Known rows, with every way that one mark hangs from another
pilu{ropib{kega{kese} sige{fekito}}}: [ 4.36  0.79  1.24  0.41 -0.64  0.87 -1.16  1.87  0.35  2.42 -6.53  0.07
 -2.02 -0.02 -0.42 -4.68 -2.54  1.71 -0.50 -1.87  1.70 -0.49  1.76  1.01
  1.38  0.73 -2.02]
kese{pilu{ropib{kega sige{fekito nebef{gubus}}}}}: [ 4.01  0.81 -0.28  1.04 -0.52  2.59  0.04  0.14 -1.09  1.70 -5.64  0.65
 -0.58 -0.09  3.19 -2.25 -1.24  0.24 -0.12 -1.18  0.40 -0.61  1.02  0.39
  0.53 -0.68  1.60]
zibig{gubus{nebef ropib{kega{kese} sige{fekito}}}}: [ 1.49 -1.23  0.29 -1.06 -1.54  2.30 -0.44  0.55  0.84 -1.30 -8.06  1.23
 -1.19 -4.32  3.18 -1.72 -1.31  1.20 -2.69 -0.94 -0.13 -1.70  0.93  2.44
  0.78  0.21  0.23]
gubus{ropib{kega{kese{pilu}}}}: [ 1.44 -0.32 -0.91 -0.97  0.02  0.07  0.27 -0.15  0.98  0.68 -4.68  1.80
  0.57 -2.07  1.42 -1.63 -0.50  0.74 -1.29 -1.43  1.41  0.22  0.99  1.24
  0.51  0.20 -0.26]
kese{pilu{ropib{kega sige{fekito nebef}}}}: [ 4.07  0.93 -0.29  1.05 -0.17  2.60 -0.20  0.00 -1.08  2.25 -5.43  0.50
 -0.70 -0.12  3.05 -3.15 -1.42  0.30  0.35 -1.12  0.82 -0.33  1.25  0.38
  1.18  0.05  1.26]
ropib{kega sige{nebef}}: [ 3.26  0.08  1.53  0.15 -0.91  0.80 -2.11  1.46 -1.94  1.30 -1.67  0.20
  0.20 -1.16 -0.56 -4.27 -1.29  1.20 -0.64 -2.74  0.74 -1.77  0.81  0.46
  1.72  1.53  2.03]
fekito{gubus{ropib{kega}}}: [-0.88  0.14 -0.68  1.62 -0.31  0.52 -0.49  2.25 -0.59 -0.38 -2.00  0.41
  0.82 -2.38 -0.30 -2.58  1.13  0.41 -1.40 -1.75  1.38 -1.00 -0.43  0.32
  1.44 -1.10  2.07]
pilu{ropib{kega sige{fekito}}}: [ 4.24  0.84  1.27  0.40 -0.87  1.68 -1.39  1.74  0.17  2.01 -6.32 -0.42
 -1.76 -0.29 -0.03 -4.45 -2.23  2.20 -0.40 -1.90  1.41 -0.96  1.89  0.83
  1.91  0.91  0.54]
kega{kese{pilu{ropib{sige}}}}: [ 2.60  0.75 -1.26  0.45  0.90 -0.27  0.80 -0.57  0.67  1.94 -3.56  1.24
 -1.55  0.48  1.91 -2.02 -1.28 -0.59  0.47 -0.31  1.07  1.09  0.40  0.02
 -0.23 -0.98 -4.40]
zibig{gubus{nebef}}: [ 0.00 -0.91 -0.05 -0.20 -1.00  1.18 -0.21 -0.06  0.46 -2.54 -4.97  0.56
 -0.33 -2.59  2.46  0.52 -0.89  0.41 -1.87  0.04 -1.57 -1.12  0.26  1.48
 -0.35 -0.18  0.77]
kega{kese{pilu{ropib{sige{nebef{gubus}}}}}}: [ 2.72  0.51 -0.58  0.68  0.63 -0.27  0.92 -0.33 -0.29  1.09 -4.05  1.58
 -0.84  0.55  1.84 -1.44 -1.31 -0.80 -0.26 -0.09  0.65  0.91  0.07  0.60
 -0.87 -1.61 -3.90]
gubus{ropib{kega{kese} sige{nebef}}}: [ 2.43 -0.41  0.59 -1.05 -0.19  0.34 -0.48  0.35 -0.46  0.57 -4.59  1.80
 -0.09 -2.62  0.86 -3.59 -0.95  1.27 -1.56 -1.61  1.85 -0.56  0.73  1.55
  1.77  0.43  0.18]
fekito{gubus{nebef ropib{kega{kese{pilu}} sige}}}: [ 0.39  0.19 -1.67  1.92 -0.10  1.85 -0.18  1.13  0.53 -0.90 -2.52  1.34
 -1.25 -3.87  1.65 -4.16 -0.97  0.44 -2.13 -1.76  0.88 -1.66 -0.53  0.94
  2.58 -2.13  0.77]
kese{pilu{ropib{sige{fekito}}}}: [ 3.17  1.13 -1.11  0.85  0.14  2.66  0.70 -0.73 -0.06  2.09 -4.68  0.30
 -1.76  0.02  3.90 -2.08 -0.87  0.18  0.96 -0.09  0.81  0.00  0.81 -0.41
  1.16 -0.78  0.74]
ropib{kega sige}: [ 2.93  0.51  0.17 -0.35 -0.98  0.59 -1.82  1.24  0.25  2.06 -1.16 -0.34
 -0.88 -1.17 -0.07 -3.59 -1.07  1.83 -0.15 -3.13  0.70 -1.94  1.14 -0.68
  1.85  1.45  1.81]
zibig{gubus{ropib{kega}} sige{fekito nebef}}: [ 1.36 -0.88  2.82 -0.96 -2.41  2.46 -1.51  2.27 -3.31 -0.41 -7.70 -0.32
 -1.08 -6.41  3.40 -0.12  0.65  0.62 -2.19 -0.38  0.12 -1.40  1.37  2.89
 -1.05  1.09  1.36]
kese{pilu{ropib{kega sige{nebef{gubus}}}}}: [ 4.02  1.05 -0.79  0.97 -0.14  1.67  0.12 -0.39 -0.63  1.16 -5.52  0.86
 -0.15 -0.18  3.28 -2.21 -1.42  0.73 -0.13 -1.51  0.30 -0.40  1.06 -0.04
  0.58 -0.73  2.32]
kese{pilu{ropib{kega}}}: [ 3.30  1.09 -1.41  0.92  0.27  1.18  0.20 -0.60  0.27  1.53 -5.18  0.62
  0.06  0.17  2.72 -1.81 -1.25  0.59  0.36 -1.30  0.52  0.28  1.44  0.00
  0.29 -0.05  1.37]
gubus{nebef ropib}: [ 0.09 -0.82 -0.91 -0.62  0.09  1.82  1.11 -1.75  2.07 -3.26 -3.39  1.93
 -1.19 -3.87  2.38 -1.12 -2.34  1.21 -2.82  0.66 -0.11 -0.41  0.14  2.66
  2.02 -1.35  1.21]
ropib{kega}: [ 1.46  0.07  0.26 -0.04 -0.70 -0.29 -1.42  1.32  0.09  0.99 -1.28 -0.01
  1.05 -0.47 -1.34 -1.61 -0.68  0.85 -0.74 -2.56  0.15 -0.91  1.12  0.36
 -0.01  1.52  0.84]

Rows
[ 0.16 -1.25  3.67  0.68 -1.58  2.90 -0.08  2.05 -4.28 -0.65 -1.38  0.19
  0.74  0.16 -0.61  0.62  0.36 -2.21 -1.54  1.40 -0.60 -0.69 -0.96  2.86
 -1.53 -1.08 -0.96] : sige{fekito nebef{gubus}}
[ 1.43 -0.93  2.79 -0.92 -2.22  1.93 -1.45  2.41 -3.14 -0.03 -7.80  0.01
 -1.27 -6.26  3.11 -0.36  0.47  0.34 -2.23 -0.43  0.35 -1.08  1.27  3.12
 -1.48  0.95 -0.41] : zibig{gubus{ropib{kega{kese}}} sige{fekito nebef}}
[ 2.60  0.53 -0.69  0.51  0.52  0.60  0.75 -0.05  0.28  2.45 -3.73  1.00
 -1.96  0.53  1.78 -2.05 -1.17 -0.89  0.51  0.07  1.19  0.97  0.40  0.45
 -0.27 -0.93 -5.15] : kega{kese{pilu{ropib{sige{fekito}}}}}
[ 1.01 -1.43  2.92  0.28 -1.41  3.09  0.18  1.81 -3.79  0.11 -3.83  1.24
  0.98 -0.73  0.52 -0.22  0.14 -2.04 -2.02  0.68  0.14 -0.45 -0.42  3.43
 -1.50 -1.13 -1.50] : sige{fekito nebef{gubus{ropib{kega{kese{pilu}}}}}}
[ 3.72 -0.25  1.75  0.32 -1.53  2.22 -1.33  2.29 -2.54  2.89 -2.82  0.75
 -0.72 -0.63  0.51 -3.44 -1.08 -0.83 -0.84 -2.17  0.60 -1.59  0.42  1.45
 -0.12  0.06 -2.27] : ropib{kega{kese{pilu}} sige{fekito nebef{gubus}}}
[ 2.46 -0.16  2.47  1.30 -1.64  2.81 -2.53  3.53 -3.40  2.25 -1.42 -0.42
 -0.52 -1.43 -1.10 -5.13 -0.34 -0.07 -0.67 -2.40  1.14 -2.48  0.16  1.08
  1.99  0.90  0.90] : ropib{kega sige{fekito{gubus} nebef}}
[ 2.73  0.29  0.01  0.66  0.58  0.71  0.58  0.00 -0.88  2.15 -3.93  1.21
 -1.38  0.50  1.62 -2.41 -1.28 -1.18  0.32  0.29  1.21  0.96  0.26  1.04
 -0.37 -0.84 -4.98] : kega{kese{pilu{ropib{sige{fekito nebef}}}}}
[ 0.96 -0.46  1.43 -1.35 -2.53  2.33 -1.25  2.14 -1.10  0.35 -7.25 -0.79
 -2.08 -6.29  3.82  0.52  0.84  1.22 -1.63 -0.81  0.08 -1.52  1.68  1.79
 -1.03  0.98  1.14] : zibig{gubus{ropib{kega}} sige{fekito}}
[ 2.22  0.48 -0.21  1.53  0.53  0.79  0.40  0.76 -1.25  1.96 -3.64  1.13
 -1.39  0.26  1.30 -2.86 -0.81 -1.47  0.24  0.03  1.40  0.71 -0.11  0.79
 -0.08 -1.39 -4.82] : kega{kese{pilu{ropib{sige{fekito{gubus} nebef}}}}}
[ 2.36 -0.25 -0.19 -1.18 -0.63  1.98 -0.13  0.57  0.43  2.22 -4.73  1.22
 -1.36 -2.52  2.11 -3.11 -0.47  0.75 -0.81 -1.43  2.01 -0.74  0.97  1.07
  1.68  0.23 -0.63] : gubus{ropib{kega{kese{pilu}} sige{fekito}}}
[ 4.34  1.08  0.46  0.37 -0.38  0.35 -1.21  1.02  0.78  1.29 -6.16 -0.02
 -1.15 -0.30  0.16 -4.33 -2.42  2.78 -0.48 -2.36  1.24 -0.72  1.88  0.21
  1.97  0.74  1.53] : pilu{ropib{kega sige}}
[ 2.20 -0.64  1.43 -0.97 -0.98  2.40 -0.67  0.98 -1.21  0.87 -4.55  0.98
 -0.28 -2.82  1.05 -3.41 -0.49  1.06 -1.37 -1.17  1.72 -1.19  0.76  1.91
  2.17  0.75  1.85] : gubus{ropib{kega sige{fekito nebef}}}
[ 1.35 -1.15  0.29 -1.06 -1.75  2.82 -0.53  0.50  0.66 -1.55 -7.90  1.00
 -1.02 -4.55  3.47 -1.59 -1.07  1.53 -2.61 -1.02 -0.42 -2.05  0.98  2.23
  1.23  0.33  2.03] : zibig{gubus{nebef ropib{kega sige{fekito}}}}
[ 4.18  0.60  1.99  1.58 -0.56  1.06 -1.54  2.72 -1.60  1.81 -6.47  0.32
 -1.23 -0.34 -1.03 -5.70 -2.19  1.18 -0.97 -1.82  1.94 -0.74  1.17  1.67
  1.51  0.22 -1.68] : pilu{ropib{kega{kese} sige{fekito{gubus} nebef}}}
[ 0.54  0.23 -0.79  1.82 -0.09  0.92 -0.48  1.93 -1.52  0.45 -2.72  1.04
  0.16 -2.63  0.92 -3.92  0.72 -0.13 -1.05 -1.86  1.74 -1.06 -0.61  0.20
  1.82 -1.50  1.03] : fekito{gubus{ropib{kega{kese{pilu}} sige{nebef}}}}
[ 2.02 -0.03 -0.37 -1.33 -0.59  0.94 -0.40  0.11  0.94  0.68 -4.06  0.99
 -0.45 -2.77  1.60 -2.84 -0.54  2.10 -1.10 -1.95  1.55 -1.12  0.99  0.49
  2.32  0.50  2.74] : gubus{ropib{kega sige}}
[ 0.43 -0.53 -0.14 -0.81 -1.04 -0.22  0.76  0.68  0.95 -1.30 -3.63  1.40
  0.89 -1.27  0.74  1.31 -0.04  0.57 -2.48 -1.22 -0.32 -0.56  0.14  1.14
 -1.45 -1.78  0.71] : nebef{gubus{ropib{kega{kese}}}}
[ 4.76  0.75  1.33  0.70 -0.03 -0.33 -1.32  1.24 -0.54  1.11 -6.74  0.78
 -0.73 -0.20 -0.61 -5.04 -2.88  1.97 -0.88 -2.05  1.54 -0.26  1.57  1.28
  1.41  0.63 -1.00] : pilu{ropib{kega{kese} sige{nebef}}}
[ 3.01 -0.03  1.27 -0.36 -1.41  1.45 -1.82  2.50 -0.32  3.82 -1.72 -0.12
 -2.06 -0.69 -0.93 -4.16 -1.15  0.29 -0.08 -2.50  1.29 -1.49  0.96  0.64
  0.95  1.25 -3.50] : ropib{kega{kese} sige{fekito}}
[ 1.29 -0.37  0.41 -0.95  0.03  1.21  0.42 -0.71 -0.63 -0.62 -3.44  1.37
 -0.47 -2.53  2.17 -2.17 -0.16  0.99 -0.97  0.09  1.49 -0.31  0.04  0.94
  2.20 -0.40  2.27] : gubus{ropib{sige{nebef}}}
[ 0.17 -1.00  2.57  1.99 -0.77  3.29 -0.60  2.92 -4.79  0.84 -2.91  0.79
  0.70 -1.48 -0.35 -3.04  0.71 -2.40 -1.26  0.37  1.49 -0.56 -0.90  2.99
  0.30 -0.78 -1.81] : sige{fekito{gubus{ropib{kega{kese{pilu}}}}} nebef}
[-1.25 -0.49  1.14  1.97 -1.13  3.62 -0.41  2.53 -1.42  0.10  0.16 -0.54
 -1.61 -1.27 -0.48 -1.69  0.11 -1.54 -0.94  0.70  0.07 -1.36 -0.93  1.69
  0.77 -1.34 -1.73] : sige{fekito{gubus{nebef}}}
[ 3.87  0.93  1.08  1.20 -0.64  0.99 -1.30  2.62 -0.02  2.32 -6.24 -0.03
 -1.91 -0.29 -0.71 -5.21 -2.04  1.52 -0.56 -2.18  1.86 -0.76  1.42  0.91
  1.64  0.11 -1.90] : pilu{ropib{kega{kese} sige{fekito{gubus}}}}
[ 0.26 -0.99  1.76  0.07 -0.47  0.36  0.50  0.13 -2.64 -2.57 -2.69  1.47
  2.00 -0.96  0.49  0.71 -0.01 -0.47 -2.24  0.60 -0.38 -0.15 -0.79  2.07
 -0.92 -1.50  1.80] : sige{nebef{gubus{ropib}}}
[-0.75 -0.67  1.05  1.47 -1.27  3.77 -0.42  2.61 -1.00 -0.02 -1.81 -0.05
 -1.22 -2.42 -0.14 -2.39 -0.06 -0.83 -1.69 -0.09  0.62 -1.52 -0.41  2.31
  1.32 -1.01 -0.76] : sige{fekito{gubus{nebef ropib{kega}}}}
[ 2.05  0.12 -0.67  0.16 -0.15 -0.63 -0.85  0.87  0.23  2.17 -2.03  0.87
  0.64 -0.08 -0.31 -1.91 -0.95 -0.27 -0.46 -2.49  0.61 -0.14  1.10  0.43
 -0.77  0.91 -2.52] : ropib{kega{kese{pilu}}}
